Each row was made from one walk, in order. Every step used is in the known rows, and no mark comes twice. Write each row's walk.
(in the rows, 128 means zero)
Known rows
M > Y > N: [129 162 139 138 106 141 139 160 114 126 128 157 122 141 107 172 155 122
 139 102 142 104 128 125 140 142 130 174 147  83 133 100 108  97 147 145
 121 123 111 130 158 160 150 119  61 130 132 160 133 151]
B > K > N > L > X: [131 143 126 171 169 161 152 141 115 166 121 133 134 128 107 146  96  75
 106 100 150 113 159 100 131 192 110 155 131  91 132 110 108 111 133 119
 109 119 154 129 139 166 145 111  73 137  99 148 165 143]
Z > S: [126 155 161 152 101 115 137 154 112 124 126 162 119 116  95 146 132 112
 133 126 137 108 129 129 135 140 136 164 161  74 143 130  89 126 151 118
 116 122 142 101 148 172 150 159 122 152 139 160 124 139]
L > N > Y > M: [149 160 158 128 140 128 104 167 140 125 123 127  95 124  87 153 119 100
 111  83 135 101 136 126 134 169 133 184 148  81 127  91  93 115 116 148
  93 121 148 125 137 152 140 104  98 118 106 145 141 130]
C > V: [142 153 139 141 110 121 145 170 128 108 106 133 116 110  71 159 157 141
 151 122 135 112 139 141 155 138 133 153 153  97 137 109 113 118 127 125
 112 121 126 122 145 158 139 129 136 146 124 156 153 142]
H > P > D > Q: [150 164 127 149  97 117 142 169 102 108 117 145 155 140  93 137 145 122
 142 123 146 115 124 130 133 201 179 194 158  91 128 121  88  87 140 107
 132 127 158 104 131 182 120 155  96 158 151 135 164 142]
P > H: [143 191 145 157 116 129 152 143 134 112 135 138 103 123 102 155 146 151
 164 113 134 105 131 120 168 153 137 151 141  62  91 129 107  94 130 141
 111 138 130 120 130 156 137 142 137 146 136 165 156 133]
H > P: [130 159 152 138  97 107 123 168 114 124 111 130 130 126  87 130 152 112
 132 119 135 105 137 136 140 181 142 159 141 101 129 110 102  97 146 133
 117 132 138  98 134 173 124 138 112 151 118 153 141 148]
E > P > D > Q > N > L: [141 171  93 172 107 144 172 162 111 112 126 125 131 136 118 189 149  98
 123 154 118 109 118 126 133 237 135 155 186  81  86 112 105 100  96 105
 143 114 151 124 127 174 155 158 113 183 128 112 169 129]
N > Z > S: [127 126 138 145  94 120 144 156 106 131 126 163 148 126 104 180 120 134
 140 121 118  91 136 141 128 152 154 173 150  82 135 140  80 119 148 115
 120 133 137 100 135 170 162 168 120 144 132 148 133 134]
S > Z: [135 164 143 134 123 116 126 145 114 140 118 143 141 124  78 147 135 126
 134 103 113  86 138 162 152 146 135 166 135  78 137 123 104 111 127 138
 100 126 135  95 153 150 164 143 110 152 143 172 157 139]
V > C: [129 148 167 139 102 111 159 166 105 119 103 148  91 119 105 126 118 116
 139 126 136 116 119 126 150 138 144 169 148  80 152 121  92  92 142 136
 128 128 122 120 118 150 156 117 133 145 116 159 159 155]
K > N > Q > D > P: [ 97 123 128 187  84 139 124 188 121 133 124  86 143 139 114 152 119  94
 115 100 118  96 144 137 171 188 124 172 168  95 115 129  89  93 114  97
 108 144 140 127 128 158 148 167  83 180 133 135 140 179]
D > Q > N > Z > S: [138 138 106 138  75 160 169 183  88 123 114 166 162 126  96 184 109 121
 135  96 127  95  98 150 125 187 170 173 161  88 137 160  64 126 120 103
 122 119 155 104 133 175 174 186 102 180 152 128 145 135]
D > Q > N > Y > M > G: [138 172 144 113 105 178 162 166 116 111 103 129 114 128  84 171 149 115
 106  66 152  85  90 135 142 194 156 180 167  92  95 120  76 118 102 142
 111 107 164 134 127 151 162 156  80 170 144 129 124 129]
E > P > H: [153 187 137 149  91 115 130 135 135 119 143 131 110 117  98 168 169 130
 149 145 133 100 134 119 148 170 119 136 155  66  77 113 111  71 124 140
 104 153 119 118 140 185 140 147 146 137 129 152 145 131]
E > P > D > Q > N > V > C: [135 156 127 162  76 134 169 181 115  89 110 132 126 123 105 173 130  92
 119 158 137 113 120 113 128 230 155 162 200  93 115 113  70  76  91 119
 134 117 137 123 121 185 150 157 124 166 104 127 178 142]
X > J: [134 159 146 156 121 103 131 142  90 151 120 160 127 118  82 168 148 138
 139 121 149  97 141 124 131 183 120 171 138  69 111 114 114 100 126 141
  93 117 129 124 119 147 152 124 123 128 113 136 148 130]
C > V > N > K: [131 144 116 121  87 159 176 176 133  86 112 109 131 111  54 183 138 137
 127  82 131 111 136 124 143 142 132 158 170 105 150 111 110  97 107 113
 119 113 135 124 114 165 136 126 114 132  89 152 152 136]
Y > N > Z > S: [118 137 123 142  95 136 155 166 112 134 136 175 160 129 113 197 121 111
 134 120 120  92 129 129 132 146 141 178 156  81 160 136  79 124 140 129
 110 129 129 101 148 170 153 173  96 139 121 152 142 128]
Y > M: [131 165 148 136 133 114 128 147 130 112 129 144 111 123  89 152 141 109
 131 123 121 113 119 131 148 138 125 176 149  66 131  94 118 109 151 154
 108 123 141 121 139 158 141 151 126 139 116 147 140 138]
E > P > D > Q > N: [144 167  99 154  82 129 145 167 100 108 130 152 133 129 102 175 150  99
 126 140 136 115 109 139 122 218 147 170 192  72  94 128  92  91  99 112
 119 119 139 124 148 189 148 160 107 176 150 121 165 133]
Q > N: [119 168 129 149 107 136 147 169 112 116 113 144 100 124  98 150 136 107
 130 102 126 108 117 146 147 183 126 146 157  79 110 131 108 123 111 140
 108 104 131 118 137 153 156 137 118 176 125 153 153 139]
V > N > K: [121 149 115 130  91 156 165 152 122 104 135 119 126 122  77 169 120 125
 117  81 127 107 129 114 134 156 127 162 157  80 140 129 106  88 115 125
 117 117 132 118 105 172 140 136 102 136  92 151 140 134]
Q > D: [109 135 141 179 126 115 124 152 114 130 115 136 103 126 104 149 127 118
 136 112 118 107 137 157 172 158 124 157 150  82 122 121  93 115 134 132
 128 122 110 119 131 142 129 155 127 168 121 166 140 153]
C > V > N: [152 158 131 125  90 134 163 175 130  94  99 121 120 106  59 173 137 130
 152 103 127 116 132 131 155 137 131 154 169 100 150 109 104 107 127 125
 109 119 136 123 133 175 130 118 108 139 110 146 164 142]
Y > N: [121 166 126 145 115 134 152 154 121 127 143 152 124 124 100 163 140 106
 134 117 133 109 124 117 150 150 120 162 148  73 150 122 113 120 131 153
 103 116 119 120 150 158 131 140  97 142 114 157 151 133]
Y > M > G: [129 180 171 128 138 130 145 132 129  99 128 146 107 127  91 164 171 106
 120 113 136 103 111 120 160 139 137 168 151  77 110  94 105 101 137 153
 110 123 135 123 135 150 145 157 107 152 119 164 120 139]
K > N > L > X > J: [132 144 139 190 175 147 151 150 100 182 112 150 145 122 105 194 110 103
 121 111 158 107 160  84 134 218  95 166 139  78 108  95 110  91 119 135
  89 116 153 136 117 156 157  94  93 139  81 132 165 139]
E > P > D > Q: [155 158 106 153  91 111 135 141 105 116 146 146 145 128  98 170 155 121
 136 156 140 115 121 125 122 188 151 180 173  65 108 123  97  84 128 105
 117 134 134 121 150 194 135 163 114 149 152 122 156 137]
Q > D > P: [104 142 132 178 102 105 113 159 109 125 124 114 113 130  92 146 140 103
 138 120 117 104 136 161 176 181 131 151 157  95 144 104  94 111 135 116
 130 134 120 103 132 144 130 164 112 160 150 139 131 157]
Y > N > K: [103 150 112 140 110 158 161 155 123 121 159 139 134 129  96 175 138 116
 108  97 136 104 131 113 139 152 117 165 149  79 150 129 117 108 113 140
 114 110 117 122 129 152 134 148 103 133  94 162 137 126]
D > Q > N > L > X: [143 145  93 174 142 189 179 168  96 135 108 137 115 118  98 163 107 111
 131  94 144 117 112 113 141 224 127 144 146  87 134 125  83 123 106 124
 138 106 150 119 129 161 162 116 102 175 120 132 166 141]
H > P > D: [128 167 153 157 110  95 132 169 117 107 115 145 132 142 107 141 151 110
 136 137 132 112 151 137 136 193 157 184 164  91 108 109 102  87 143 123
 124 129 145 101 136 171 120 138 106 151 127 153 162 142]
Y > N > L: [113 170 125 165 141 148 181 147 133 131 140 127 121 132 115 174 133 110
 129 130 116 105 138 110 161 168 109 149 145  80 143 109 123 129 129 145
 128 110 128 119 128 142 137 137 103 150  91 149 156 129]
E > P: [136 153 131 141  87 104 115 144 119 135 139 132 117 114  92 159 161 109
 127 149 127 101 132 132 130 166 111 143 153  76 114 110 111  91 133 133
 104 138 117 116 150 186 144 143 129 144 118 141 131 140]
N > Y > M: [131 157 159 126 117 123 122 153 135 130 117 127 111 124  91 158 127 131
 119 103 130  95 139 140 137 156 130 188 150  74 112  98 104 117 146 158
 101 123 146 122 135 151 148 129 112 125 116 132 129 125]
L > X > J: [145 131 136 172 141 121 120 140  79 173 117 180 122 106  83 174 128 130
 140 110 168 105 151 108 116 201 110 171 130  72 125 106  95  97 125 150
  88 122 125 119 131 154 150  90 113 116 107 143 154 134]
M > Y > N > Z > S: [128 132 139 134  86 145 142 172 104 134 123 178 161 145 118 207 135 124
 137 104 128  90 134 135 121 136 148 188 158  89 142 119  82  99 158 124
 129 134 120 111 153 170 170 151  61 126 137 153 121 144]
N > Q > D > P > E: [ 92 128 100 184  82 124 135 186 107 109 131 107 126 139 124 149 133 122
 140 125 115  94 122 178 162 202 127 170 154  84 118 120 101  82 121 102
 134 148 143 116 128 140 157 162  91 166 138 119 127 169]
K > B: [140 157 150 151 155 123 148 130 122 126 122 116  98 112  93 158 139 118
 151 128 139 102 143 137 128 151 126 143 135  67 120 114 122 111 123 129
  97 133 127 105 148 149 154 158 132 154 135 165 141 164]
D > Q > N > Z: [141 142  83 134  87 162 171 176  92 124 118 144 152 133  93 182 119 139
 144  88 120  96 101 151 137 201 161 167 141  88 122 155  80 113 105 117
 120 118 142 122 124 157 169 168 103 178 138 128 163 137]

Write each row's walk
[140 167 106 143  96 156 163 171  98 117 118 142 125 120  86 146 130 119
 136  91 140 112  93 140 142 190 148 157 153  80 128 146  92 123 109 123
 115 106 147 123 136 164 156 154 104 182 148 137 156 142] => D > Q > N
[128 162 148 158  83 140 174 204 113  80  79 130 137 137  99 143 122  94
 127 125 142 114 125 117 137 242 181 179 183 115 132 118  63  80 105 118
 148 112 160 105 103 175 134 149 107 172 100 141 184 148] => H > P > D > Q > N > V > C
[122 168 136 158 131 154 165 154 126 130 125 132 118 147 120 185 153 122
 133 114 122 103 137 117 149 158 119 160 144  89 125  89 122 106 147 140
 147 113 123 132 138 147 154 116  68 139 108 151 138 146] => M > Y > N > L
[129 167 127 154 121 145 189 143 130 115 118 101 112 125  97 166 116 119
 140 111 110 106 130 110 159 169 120 146 151  79 135 111 111 112 133 128
 135 113 147 118 105 164 140 123 100 153  89 137 159 137] => V > N > L
[130 165 105 159 103 168 164 166 120 108 120 120 139 120  72 162 129 129
 130 102 136 100 113 120 147 214 140 139 149  88 122 139  86 124  94 130
 116 100 149 124 127 171 151 173 109 179 110 139 149 133] => D > Q > N > V
[121 144 136 149 149 146 157 132 124 118 138 105 111 116  88 170 138 125
 124 109 140 100 152 133 114 153 122 147 139  74 117 119 126  97 103 120
 105 129 124 107 127 143 158 167 135 149 113 170 129 154] => N > K > B
[140 199 138 156  95 119 143 145 128 105 145 116 118 131  89 153 158 135
 161 121 133 102 130 125 172 178 141 147 150  78 117 113 109  92 131 125
 110 150 136 102 130 160 137 154 125 136 168 137 146 142] => D > P > H
[121 146 134 140 137 169 156 144 124 120 137 122 121 134 101 196 155 114
 123  92 150  97 154 125 105 142 120 162 146  82 123  96 127  81 113 131
 116 126 112 121 144 142 163 150  76 127 116 174 117 165] => M > Y > N > K > B
[148 161 117 161 117 126 161 145 102 110 138 155 139 135 100 153 132 137
 151 124 143 117 118 125 140 174 170 194 160  63 122 142  94 104 132 106
 126 116 145 125 139 168 137 159 106 157 159 137 165 137] => P > D > Q
[109 154 131 194  85 150 141 180 137 121 129  83 132 142 120 160 126 116
 138  93 121  95 144 124 188 188 128 167 170  86  77 133  91  71 111 100
 106 160 142 128 116 156 142 172 101 174 142 144 154 173] => K > N > Q > D > P > H
[138 172 105 159 110 144 167 173 102 100 120 159 128 137 104 160 129 116
 140 108 137 119 105 139 141 201 163 183 177  68 108 146  91 115 106 109
 124 103 150 126 138 160 148 157 100 182 155 135 173 134] => P > D > Q > N
[125 150 118 181  55 152 157 172 130 100 121  77 112 131  99 166 118 129
 154  87 108  94 136 123 186 191 132 158 172  83 108 129  74  72 109 112
 132 160 131 115  93 159 128 153  99 153 133 138 158 166] => V > N > Q > D > P > H
[120 147 166 156 109 122 160 163 130 109 108 125 107 116  97 141 116 124
 136 136 133 104 138 106 153 160 139 153 145  92 148 113  83  97 127 143
 128 121 126 118 109 159 149 133 137 140  80 163 154 145] => N > V > C
[154 144 136 120  79 144 157 183 135 110  87 104 116 105  61 177 127 150
 144  83 135  98 149 140 142 157 140 167 168 108 130 114  90 116 122 127
 107 118 143 128 128 166 136  97  97 126 114 132 157 130] => C > V > N > Y
[131 157 120 148 124 164 171 177 108  87 112 113 139 138  88 168 139  97
 115  96 148 109 140 145  97 234 165 175 175  95 103 122 104  80  82  98
 127 120 161  97 122 159 144 179 104 182 137 147 159 154] => H > P > D > Q > N > K > B
[117 139 112 159  86 158 157 169 122 131 144 129 128 126 112 159 131 124
 128 109 125  95 128 108 137 156 119 171 145  72 128 146 105 113 116 137
 110 125 122 130 136 153 150 136  96 146 103 156 155 143] => Y > N > Q
[146 161 129 145 117 150 194 169 140  96  94  94 114 113  73 185 133 132
 150 117 113 113 140 119 166 157 123 140 163 107 144  96 115 118 123 118
 136 114 147 122 112 164 139 115 114 146  86 136 170 141] => C > V > N > L
[ 97 156 111 173 111 101 119 171 106 106 129 134 122 138 114 150 142 103
 147 135 124 107 119 190 172 198 126 158 157  87 134  99 103  89 134 116
 129 139 140 104 141 141 139 168  94 161 153 120 125 161] => Q > D > P > E
[102 112 120 190  74 126 119 176 112 129 126  88 117 131 102 142 133 120
 129 111 109  92 141 148 163 185 127 161 154  95 126 124  86 104 120 103
 136 143 121 115 118 143 146 162 112 165 139 135 135 170] => N > Q > D > P
[134 171 106 164 119 172 189 166 110 119 112 119 120 130  98 161 128 122
 133 103 123 106 103 129 153 204 137 144 147  87 120 130 101 131 106 116
 141 100 157 123 116 150 162 152 110 192 125 128 158 138] => D > Q > N > L
[103 154 117 144 103 159 157 172 119 107 131 137 111 128  93 164 135 113
 103  81 128 104 127 141 134 185 125 150 159  86 112 137 113 108  91 128
 118 101 129 121 118 147 160 147 122 169 103 155 139 130] => Q > N > K
[111 148 123 144 146 163 168 141 129 119 152 116 120 119  96 188 135 102
 118 105 141 101 147 120 118 155 111 153 145  73 141 117 127 105  97 136
  98 125 117 110 139 143 148 168 112 142 102 173 137 147] => Y > N > K > B
[140 159 125 141  75 144 148 199 103 114  89 132 142 143 100 150 125 119
 120  90 147  98 134 152 118 252 180 196 176 106  93 134  72 107 109 113
 127 111 167 109 127 171 136 133  79 171 152 119 163 129] => H > P > D > Q > N > Y
[138 172 170 105 105 154 162 145 136 102 108 118 108 123  78 181 137 114
 111  76 138  86 121 118 147 158 143 183 167  86 107  98  84  99 129 158
 102 121 152 127 114 163 143 126  67 130 109 140 121 132] => V > N > Y > M > G
[137 157 133 162 104  90 121 141 119 119 142 149 119 130 111 173 162 109
 132 168 126 110 144 134 124 182 132 170 180  68  91 109 109  83 128 121
 109 133 121 117 149 182 137 145 125 143 130 142 152 134] => E > P > D
[161 134 125 167 140 154 174 163 103 143  81 135 124  98  61 212 123 131
 148 109 149 110 160  93 136 204 100 155 154 104 145  74  99  97 112 134
 116 114 146 129 103 156 144  65 104 113  66 125 182 134] => C > V > N > L > X > J
[117 171 144 167 152 142 169 154 137 137 123 113 132 137 118 166 123 105
 124 121 122 109 141 111 164 170 117 153 148  81 108 118 125 112 132 120
 108 113 156 132 127 161 152 141  98 176 100 143 153 144] => K > N > L
[122 161 146 127 111 141 130 181 134 118 103 130  98 126  95 164 122 109
 107  88 125  97 128 155 136 188 125 174 166  80  98 104 101 125 121 163
  99 108 150 127 133 142 160 131 106 150 118 132 140 127] => Q > N > Y > M
[125 135 142 145 108 131 146 169 116 140 120 160 175 134 116 190 109 108
 127 112 126  97 140 132 131 150 149 183 163  83 123 144  85 107 145 106
  89 134 157 113 144 184 165 178  93 164 129 147 139 143] => K > N > Z > S
[119 167 136 154 130 139 138 142 140 137 134 119 157 131  81 143 117  97
 104 107 141  97 166 108 135 183 125 154 136  92 122 121 108 113 124 124
  87 110 151 130 138 178 136 167  81 138  91 154 147 134] => B > K > N > V
[141 160 144 110  99 137 144 157 138 115 108 114 113 120  77 169 107 121
 121  86 126  97 129 130 135 161 132 191 162  72 127  97  99 103 142 156
 100 123 156 127 119 169 136 118  85 120 103 122 142 129] => V > N > Y > M
[128 174 109 176 118 154 169 164 123  90 127 135 142 135  97 177 126 128
 134 118 135 107 128 120 142 228 158 166 176  82 103 136  85 119  90 117
 122  94 155 128 127 170 144 174 103 177 118 140 168 126] => P > D > Q > N > V
[119 150 166 146 102 146 160 172 129 109 106 140 119 133 110 170 135 114
 130 121 142 103 136 100 144 152 136 169 155 101 154  88  86  79 135 152
 140 119 111 130 129 158 154 116  75 122  83 167 143 157] => M > Y > N > V > C
[139 146  98 142  84 139 158 196  91 105 102 151 173 153 108 179 129 119
 138 108 120 100 122 157 128 243 192 193 162 107 106 140  75  87 111 110
 134 125 159 102 119 172 142 164  89 177 140 125 183 137] => H > P > D > Q > N > Z
[131 152 102 141 128 188 182 156 106 109 126 106 122 116  76 173 129 115
 119  78 147 103 119 136 109 192 137 146 150  80 120 141 108 107  76 109
 110 114 144 112 123 148 172 182 121 183 135 149 140 157] => D > Q > N > K > B
[144 142 126 127 125 164 181 161 137  87 108  85 118 102  52 197 136 125
 137  90 135 110 153 129 118 147 122 143 166  99 145 103 121  93  94 111
 106 128 135 113 122 158 145 144 125 137  97 160 150 159] => C > V > N > K > B
[148 126 128 124  70 138 168 183 119 101  94 140 155 113  68 207 118 131
 153 106 117 101 139 140 135 137 153 170 177 108 161 125  74 113 138 107
 118 134 146 103 131 185 150 145 107 135 116 141 153 138] => C > V > N > Z > S
[129 153 135 150  88 162 186 188 112  97  94 125 119 115  86 145 110 114
 131 109 143 110 101 111 147 198 155 153 157  97 149 131  69 108 100 131
 133 105 146 123 106 163 158 150 120 173 101 143 168 149] => D > Q > N > V > C
[131 146 129 132 129 161 180 134 127 107 132  94 113 112  76 182 119 113
 127  87 131 101 145 120 112 157 123 148 151  74 130 120 120  87  98 119
 101 128 134 108 113 160 150 154 112 144 102 161 138 158] => V > N > K > B
[117 143 127 196  75 140 137 168 128 115 131  88 108 135 111 153 139 140
 152 104 113  91 144 136 186 188 132 155 157  84  90 128  86  83 112 110
 135 158 123 115 107 141 139 164 128 161 147 145 147 163] => N > Q > D > P > H
